Each row comes from the steps of one path. Every step used is in the known rows, and no mark comes twice. Write the path behind each row, first mark first.
In the rows, 128 means zero.
Known rows:
saram-tugag-libidid-devalev: [201 106  79  95 144 114 152 109  63  99 111  66 142 108 129 109  92 120
 154]
libidid-devalev-zaver: [145 105 155 136 119 118 105 121  94  98 138  65 183 111 158 109 118  98
 146]
sokotav-saram: [134  84 118 124 115 115 108 161  84 113 128 118 157 119 129 125 126 124
 146]
saram-zaver-devalev: [184 118 134 108 116  99 103 124 102  96 168  61 166 149 130  94 144 103
 112]
libidid-devalev-karub-zaver: [163 161 153 112 140 110 104 121  67 110 118  80 199 113 200 114 134 122
 113]
sokotav-saram-zaver: [159  85 126 121  86  95  81 159  84 104 150  94 165 130 124 134 135 119
 147]
sokotav-saram-tugag-libidid-devalev: [190  83  78  99 135  98 133 141  51 101  98  81 153 101 120 121  81 121
 159]
tugag-libidid-devalev-karub: [184 140 112 106 121 124 148  96  82 117  97  91 161 114 167 105 101 134
 126]
sokotav-saram-zaver-devalev-karub: [178 123 138 105 107  89  80 147  90 110 145  94 188 144 133  94 127 127
  96]
karub-devalev: [172 121 123 121 136 129 122 122  79 127 120  81 147 137 150  85 131  91
 154]
sokotav-saram-tugag-libidid-devalev-zaver-karub: [177 100 118 118 123  96 139 145  26 112 101  66 178 110 106 129  71 113
 143]
devalev-karub-zaver-saram-tugag: [172 127 134 107 143 123 122 153  45 135 128 110 165 137 134 113 118 128
 119]
devalev-zaver-karub-lepuf: [126 131 172 122 131 122 140 124  49 129 152  84 156 141 144 129 128  92
 139]
devalev-karub: [147 138 127 113 127 140 123 119  93 121 130 123 154 124 147 106 132 144
 118]
karub-lepuf: [139 114 131 103 143 123 133 120  75 117 149 101 133 133 159 121 138 102
 153]
saram-tugag-libidid-devalev-zaver-karub-lepuf: [181 132 132  98 150 104 164 103  19 116 122  47 153 124 136 125  84  91
 154]
zaver-saram-tugag-libidid: [189  77  85 107 126 128 171 137  62 129 117 102 120 142  92 108  93 117
 155]
zaver-devalev-karub: [162 150 133 104 146 125 124 117 100 116 136 106 167 139 144  75 128 131
  90]
devalev-zaver-karub: [129 127 162 137 114 129 134 132  69 121 143  87 169 134 121 122 129 112
 126]
karub-zaver: [136 128 135 121 125 114 115 137  70 119 139  92 168 125 169 120 155 107
 134]
devalev-zaver-saram: [133  77 162 150 101 132 125 149  95 127 143  98 160 146 119 107 119  95
 150]

Write each row's path:
[140 157 143 114 126 123 113 129  68 130 126 112 177 123 180 113 149 130
 112] => devalev-karub-zaver
[179 146 140 122 140 130 143 126  52 132 118  72 154 146 133  99 125 100
 133] => zaver-karub-devalev
[187 133 143 118 114 110 145 126  53 138  92  82 185 135 182 112 102 111
 120] => tugag-libidid-devalev-karub-zaver-saram
[176  78 111 111 140 130 135 152  71 115 142 104 132 141  91 112 106 119
 147] => zaver-saram-tugag
[148 115 147 142 119 128 109 120  81 131 124  72 163 135 150  80 128  77
 159] => karub-devalev-zaver
[161 113 153 104 107  86 107 156  39 115 155  83 160 146 131 156 131 105
 136] => sokotav-saram-zaver-karub-lepuf
[177 161 128 108 123 110 136 104  57 125  95  80 186 113 199 111 118 122
 120] => tugag-libidid-devalev-karub-zaver
[196 157 101  90 145 105 137 109  36 118  98  75 174 105 172 108 105 128
 126] => saram-tugag-libidid-devalev-karub-zaver
[211 116 112  82 156 113 164 111  40 128 105  86 137 136 143 109  72 111
 144] => zaver-saram-tugag-libidid-devalev-karub-lepuf
[187 124 121 115 134 113 161 112  36 110 112  51 165 115 114 118  82 110
 140] => saram-tugag-libidid-devalev-zaver-karub
[197 131 145 105 154 108 111 145  42 115 119  80 186 126 152 111 101 120
 119] => libidid-devalev-karub-zaver-saram-tugag
[151 140 141 110 145 102 116 135  76 113 143  75 182 139 167  91 150  93
 108] => karub-zaver-devalev
[188 150 140 102 119 107 100 116 100 108 159  82 176 148 141  84 138 125
  91] => saram-zaver-devalev-karub
[170  77 144 143  97 118 148 126  82 122 112  67 167 136 141 106  89  85
 157] => tugag-libidid-devalev-zaver-saram
[204 137  88  89 148 122 149 100  59 110 102  88 149 108 140 101  87 142
 132] => saram-tugag-libidid-devalev-karub
[177 100 106 114 129 114 140 107  63 104 116  59 157 106 129 104  89 102
 161] => saram-tugag-libidid-devalev-zaver
[212  81  96 105 138 117 161 128  60 111 109  70 140 130 111 108  77 108
 156] => zaver-saram-tugag-libidid-devalev
[152 131 157 123 119 124 121 151  65 143 126 113 177 145 161 112 134 121
 113] => devalev-karub-zaver-saram
[168  98 126 113 141 114 125 163  47 124 138  92 156 139 125 118 124 105
 141] => karub-zaver-saram-tugag
